Each row was made from one small tree. The marks that hang from a mark follow it in brackets, in the order of their numbers. Every link used is in the known rows. Write each row's tree.
In the rows, 128 means zero.
Known rows
Q379[Q90[Q183 Q619 Q654]]: [161 121 122 128 129 105 140 153 127 125 150 168 125 139 159 127 127 122
 163 144 180  84 109 116 188 121 132 169 141 132 134 130 141]
Q654[Q90 Q391[Q619[Q379]]]: [122 151 131 102 115 137 100 134 130 130 135  76 128 136 103 128 115 114
 133 118 141 151 162 125  99 135 112 120 147 134 121 131 170]
Q90[Q42 Q379[Q654] Q619]: [129 128 145 144 137 155 161 120 146 109 127 163 129 107 136 122 120 150
 163 146 182 160  62 125 154 133 132 128 126 129 121 137 128]
Q654[Q90[Q42 Q183[Q619] Q379]]: [104 133 131 128 122 133 194 132 124 120 144 127 125 127 136 106  97 143
 175 128 157 159  66 123 133 118 139 124 130 103 131 132 133]
Q183[Q379]: [123 120 128 132 123 152  91 123 121 138 128 130 126 142 125 125 132 123
 126 117  88 166 162 134  89 138 133 111 137 122 127 122 113]
Q90[Q619[Q168 Q183] Q654]: [151 105 118 125 139  73 112 150 109 117 144  95 129 142 157 133 140 152
 131 151 122 123  85 127 176 131 149 142  80 147 109 133 123]
Q654[Q90[Q42] Q391]: [114 142 132 118 104 125 146 139 141 132 137  75 118 130  98 121 104 108
 149 120 157 155 148 122 121 129 112 135 107 118 122 122 138]
Q90[Q42 Q619]: [136 123 131 131 129 149 115 126 146 116 138 164 127 126 122 123 121 114
 158 133 211 135 102 131 152 131 163 142 131 119 116 127 124]
Q379[Q183[Q619[Q90]] Q654[Q391]]: [160 135 137 137 105 191 141 129 130 134 113 101 142 114 137 125  99 111
  91 149  36 114 168 123 125 124  93 150  75 131 120 126 105]
Q90[Q183]: [136 121 124 123 118 148 114 133 147 138 126 149 112 135 166 117 118  99
 152 120 153 117 149 132 133 121 150 131 168 117 140 128 137]
Q90[Q379 Q619[Q42 Q168 Q183]]: [137 119 126 136 158  77 135 135 115 110 154  55 125 116 165 142 148 167
 110 139 111 121  19 128 166 132 133  95  97 137 118 142 137]
Q379[Q619[Q42] Q654]: [154 129 136 143 121 177 147 102 166 123  99 118 125 100 101 128 110 106
 104 135 115 133 168 141 138 120  87 129 133 144 137 138 151]
Q42[Q619]: [125 124 124 128 131 136  89 116 136 141 107 115 123 108 115 117 124 102
 150 118 138 150 165 139 107 131 139 120 145 131 137 113  87]
Q90[Q183 Q379 Q619 Q654]: [132 116 127 137 138  82 164 150 123 121 149 152 115 128 183 111 128 142
 187 146 163 125  49 122 182 120 156 148 126 119 131 137 148]
Q654[Q90[Q42 Q183[Q379] Q619]]: [108 128 126 123 125 150 162 140 133 117 157 117 122 144 120 117 104 124
 169 130 206 158  87 121 143 124 141 122 127 110 118 139 151]
Q90[Q42[Q619] Q654[Q391]]: [101 123 132 140 112  84 145 146 148 134 110 111 124 115  84 105 115 141
 166 133 132 144 127 123 147 123 139 157  34 137 121 112  99]
Q183[Q619]: [149 124 127 127 119 160 102 108 118 135 121 134 140 134 138 113 116 109
 133 121  80 145 116 141  93 131 151 145 151 117 128 117 102]
Q391[Q379[Q90[Q619] Q654]]: [145 132 134 121 135 155 139 113 121 127 127 182 140 137 147 144 141 115
 152 142 148 122  87 123 124 138 114 145 175 138 127 137 128]
Q379[Q619 Q654]: [160 123 136 137 117 192 145 103 158 125 104 163 122 103 114 125 108 100
 123 136 126 155 203 138 131 125  98 133 163 145 138 137 133]
Q42[Q90[Q379]]: [102 127 133 133 144 107 149 125  97 134 127 137 123 116 148 127 123 126
 131 123 129 133 125 132 111 129 141 103 182 126 129 120  86]
Q391[Q379 Q619]: [100 134 133 104 130 125  98  94 117 135 115 220 137 142 142 137 149 115
 149 118 130 144 101 130  86 141 165 131 180 126 124 126 148]
Q391[Q183[Q379 Q619]]: [121 126 124 128 126 119 146 111 102 134 132 153 129 150 142 121 137 127
 129 105  81 140 101 131  92 131 153 132 144  92 138 120 110]
Q391[Q183 Q379 Q619]: [ 88 139 129 100 134  80 139  93 110 134 119 247 125 148 158 141 165 115
 154 104 157 117  87 124  98 137 174 138 193 102 138 126 155]
Q183[Q379[Q90 Q654] Q619]: [150 126 136 140 123 190 139 111 108 129 121 137 157 141 121 122 116 152
 111 134  28 159 105 125  88 136 100 138 120 136 128 128 102]
Q619[Q42[Q90] Q379[Q654]]: [120 136 132 139 143 171 106 134 134 124  99  50 140 125 101 130 115 140
  97 135 130  99 129 143 112 124 101  91 139 145 119 138 124]
Q619[Q42[Q90]]: [110 132 127 133 136 113 116 122 121 135 112  79 128 123 122 131 121 110
 102 119 125  97 115 140 117 122 128 113 142 124 125 119 114]
Q654[Q90[Q42 Q183]]: [109 131 125 119 114 143 154 139 144 127 135 128 116 136 125 115 100 111
 170 125 203 141 137 126 140 119 136 128 142 109 130 130 145]
Q90[Q654[Q391[Q183]]]: [131 127 125 125 110  61 136 145 126 142 123 124 112 139 139 121 136 115
 148 120 111 114 147 125 142 126 133 167 103 115 136 115 130]
Q391[Q183[Q379[Q654]] Q619]: [106 136 135 116 127 123 133  99 124 130 105 205 129 141 141 134 145 135
 123 109 114 144 135 124  97 138 137 130 164 115 138 128 156]
Q42[Q619[Q90 Q168 Q379[Q654]]]: [129 114 117 138 146 156  82 145 137 125 112  43 139 115  99 121 132 166
 109 140 164 161 194 136 107 129 110  82 119 168 116 133  86]
Q619[Q42 Q90[Q379]]: [118 122 123 146 140 102 110 136 129 131 134  77 119 107 135 129 143 134
  83 125 128 130 136 136 125 122 116 113 126 122 130 118 117]
Q654[Q90 Q391[Q183[Q379 Q619]]]: [114 143 126 115 111 102 174 127 104 137 149  62 123 148 120 122 118 114
 134 105  85 156 105 120  92 131 114 134 121  97 132 124 137]
Q391[Q619[Q90]]: [122 124 125 116 128 134  71 116 130 133 123 180 129 125 136 129 140 115
  97 121 151 145 190 132 105 133 149 137 174 135 124 115 131]

Which tree is each row?
[124 125 128 141 126 151 113 109 111 132 124  78 148 143 111 116 121 142
 102 117  24 154  67 139  79 130 133 121  91 115 121 123 117]
Q183[Q379 Q619[Q42]]
[105 143 129 120 136  79 138 110 118 127 125 179 131 140 127 144 157 144
 104 104 119  95 101 119 121 131 131 130 139 110 142 124 168]
Q391[Q183[Q379[Q90]] Q619[Q42]]
[147 131 132 138 114 114 152 160 125 124 128 203 134 121 116 136 116 136
 147 155 138  59 179 111 197 119 117 165  55 125 128 117 109]
Q379[Q90[Q42 Q654] Q183]
[104 135 132 126 125 119 157 132 125 123 137 126 120 119 116 121 113 132
 167 126 178 169 126 126 127 129 124 116 140 111 129 124 126]
Q654[Q90[Q42 Q379]]
[119 117 124 115 132 127  77 123 121 130 131 174 124 122 149 137 142 119
  72 124 105 136 169 130 120 134 151 134 148 140 126 118 116]
Q391[Q619[Q90 Q183]]
[131 114 112 138 137  94  89 144 132 127 131  28 131 130 125 135 147 156
  70 129 146 122 154 136 127 121 116 100 103 142 111 126 127]
Q619[Q42 Q90 Q168]
[126 133 127 118 125 142 131 130 131 118 144 118 126 129 110 124 109 106
 165 132 221 154 117 129 140 130 137 135 143 114 116 128 135]
Q654[Q90[Q42 Q619]]
[151 121 122 128 120 105 137 154 129 134 134 172 122 139 153 125 126 125
 155 136 147  86 149 117 169 118 123 164 135 132 142 124 132]
Q379[Q90[Q183 Q654]]
[148 140 145 141 117 161 164 122 123 130 116 122 135 104 153 123 107 135
 131 143  32 131 112 121 128 129 100 129  94 125 132 130 116]
Q90[Q379[Q183[Q619] Q654[Q391]]]
[162 127 120 128 139 112 135 146 137 118 153 101 131 136 156 138 134 139
 134 136 188  72  82 118 179 120 122 128 138 137 127 141 160]
Q379[Q90[Q183 Q619[Q42 Q168]]]
[129 130 124 136 132  97 176 122 122 127 143 160 115 130 118 140 145 124
 112 110 128 104 146 123 140 124 116 125 141 107 150 129 136]
Q391[Q183[Q379[Q90 Q619[Q42]]]]
[124 111 117 136 138 112  93 142 128 131 137  65 114 116 140 139 142 117
  43 128  83 105 142 137 141 123 122 124  96 130 127 118  99]
Q619[Q42 Q90 Q183]
[138 138 121 116 131 128 110 125 125 124 140  62 126 129 121 131 117  92
 141 127 184 135 107 135 131 129 118 130 153 115 121 129 154]
Q654[Q90[Q619[Q42]]]
[143 130 131 134 134 179 106 149 144 109 144 154 133 125 107 128 115 128
 154 148 212 100 128 130 169 128 156 120 100 122 110 138 125]
Q90[Q42 Q619[Q379[Q183]]]
[138 129 122 131 142 153  83 138 134 132 122 108 132 113  96 123 128 127
 145 127 160 124 177 134 120 131 122 108 146 145 138 123  88]
Q42[Q619[Q379[Q90]]]
[116 109 117 132 141 124  93 134 124 137 129  96 116 102 128 124 133 111
  91 126 108 147 174 135 122 129 138 120 115 140 133 111  56]
Q42[Q619[Q90 Q183]]
[134 120 131 143 123  55 185 146 124 124 141 103 116 112 124 121 131 168
 145 139  96 156 131 120 160 123 112 126  77 147 128 135 138]
Q90[Q379[Q619[Q168]] Q654[Q391]]
[144 121 124 134 145 147  91 150 141 113 113   4 138 133 123 144 135 185
  73 145  79 104 108 139 141 128  97  75  71 166 114 152 138]
Q619[Q42 Q168 Q183 Q379[Q654]]
[138 119 136 142 121 189 141 109 139 127 117 147 127 121 104 125 117 126
 113 130  82 181 182 133 105 132 101 114 132 140 131 138 127]
Q183[Q379[Q619 Q654]]
[119 140 125 108 135 118  96 119 128 126 119 199 124 140 135 134 150 127
 134 108 177 106 156 132 114 133 160 121 189 113 139 128 158]
Q391[Q183 Q619[Q379]]
[129 123 124 145 135 125 122 120 114 129 133  80 138 118 134 116 128 139
  90 126  75 140  84 139 104 122 132 130 115 116 126 118 102]
Q183[Q619[Q42 Q90[Q379]]]
[ 91 122 125 113 131  93 104 116 107 134 124 209 137 143 137 132 156 133
 125 131 134 148 124 127 101 134 160 150 145 133 116 121 133]
Q391[Q379 Q619[Q90[Q654]]]
[127 115 126 135 120 159 150 129 143 131 141 157 112 134 138 116 116 116
 136 121 121 147 154 129 129 120 139 113 144 122 138 139 141]
Q90[Q183[Q379[Q619]]]
[ 84 140 124 105 142  44 148 100 112 125 117 165 135 152 147 149 173 157
 133 108 153  99  43 124 111 132 159 113 145 114 124 136 181]
Q391[Q183 Q379 Q619[Q42 Q168]]
[124 115 116 142 128  88  91 148 130 135 123  75 124 124 118 124 139 126
  86 134 128 113 159 138 138 118 119 148  90 128 121 113 119]
Q619[Q42 Q90[Q654]]
[138 117 117 129 152 123  95 152 121 123 134  64 134 120 112 135 138 166
 117 135 122 119 148 128 141 132 122  84 101 165 128 133  81]
Q42[Q619[Q168 Q183 Q379[Q90]]]
[123 130 127 134 132 133 127 108 107 132 116  82 146 129 123 118 111 120
 105 121  73 114  70 142  99 123 142 131 130 118 121 119 101]
Q183[Q619[Q42[Q90]]]
[157 129 137 135 126 181 170 135 160 113 129 182 133 125 144 127 110 132
 155 150 202 100  99 114 180 122 110 156 141 141 131 142 142]
Q379[Q90[Q42 Q183 Q619] Q654]
[131 130 133 122 126 157 157 120 130 134 119 191 132 141 160 137 134 121
 157 136 135 113 103 119 122 129 113 140 172 135 138 138 134]
Q391[Q379[Q90[Q183] Q654]]
[154 131 123 138 132 140 104 138 118 125 127  84 152 139 104 119 122 152
 116 135  85  97  87 137 124 122 122 141  99 131 125 127 122]
Q183[Q619[Q42 Q379[Q90[Q654]]]]
[ 97 126 132 114 129 154 128 106 132 131 112 209 136 137 158 131 142 130
 122 134 140 147 115 124  98 131 141 136 175 139 122 136 152]
Q391[Q379[Q654] Q619[Q90[Q183]]]
[126 132 129 129 114 104 163 126 132 137 143 121 107 131 123 129 135 107
 121 104 100 136 157 123 119 129 124 129 124 111 140 127 136]
Q654[Q391[Q183[Q379[Q619]]]]
[138 133 130 135 134 188  91 133 143 131  97 101 135 103 101 122 112 121
 142 141 127 124 191 136 123 129 112 100 112 144 131 129  93]
Q42[Q619[Q379[Q183 Q654]]]
[140 128 125 134 139 167  95 141 138 124 101  65 143 112 103 126 119 157
 139 146 134 127 183 132 128 129 109  79  91 158 119 137 101]
Q42[Q619[Q168 Q379[Q183 Q654]]]
[135 128 128 114 137 126  82 141 118 122 130 179 135 134 130 140 140 150
 108 136 104 102 147 125 143 134 138 135 129 153 129 129 134]
Q391[Q619[Q183 Q379[Q90[Q654]]]]
[126 121 129 143 127 147 130 115 135 128 132 114 123 123  95 127 126 123
 104 119  87 155 156 136 113 127 117 106 112 127 130 132 136]
Q183[Q379[Q619[Q42]]]
[111 138 129 113 132  94 135 111 111 130 131 221 128 144 140 142 155 137
 122 105 130 117 137 116 112 136 142 134 170 111 143 123 151]
Q391[Q183[Q379[Q90]] Q619]
[133 141 134 113 118 144  76 130 143 134 125 119 128 131 117 128 129 119
 122 117 114 134 160 129 102 136 134 124 141 140 124 128 155]
Q654[Q391[Q619[Q379]]]
[170 120 121 122 142 114 114 142 114 118 158 126 132 133 155 149 142 135
 117 140 147  98 115 119 169 134 124 131 140 147 125 133 119]
Q379[Q90[Q619[Q168 Q183]]]
[109 150 138 113 116 109 124 115 131 137 120 132 133 128 128 142 136 111
 120 123  74  96  96 120 116 132 130 131  91 124 120 128 166]
Q654[Q391[Q379[Q183] Q619[Q42]]]
[138 124 139 142 113 180 153 115 144 130 122 117 124 121 100 125 114 124
 108 128  60 180 177 128 104 132  91 117 112 143 129 139 133]
Q183[Q379[Q619 Q654[Q391]]]
[101 147 125 103 115  77 178 127 110 141 145  98 112 147 135 136 137  94
 159 107 145 135 108 118 102 132 120 133 154  96 135 127 149]
Q654[Q90 Q391[Q183 Q379]]
[125 142 137 123 112 121 158 139 128 135 141 156 128 129 125 142 130 114
 142 132 108  91 126 110 142 130 119 141  89 122 126 126 123]
Q654[Q391[Q379[Q90[Q42] Q183]]]
[108 126 131 133 106  64 167 150 141 131 123 152 113 136 112 116 128 137
 159 125 147 115 127 120 159 122 145 170  62 112 128 116 126]
Q90[Q42 Q654[Q391[Q183]]]
[163 131 127 139 128 131 152 121 145 123 138 145 123 104  99 140 125 108
 105 128 143  91 170 128 164 117  95 137 140 137 145 130 141]
Q379[Q90 Q619[Q42]]
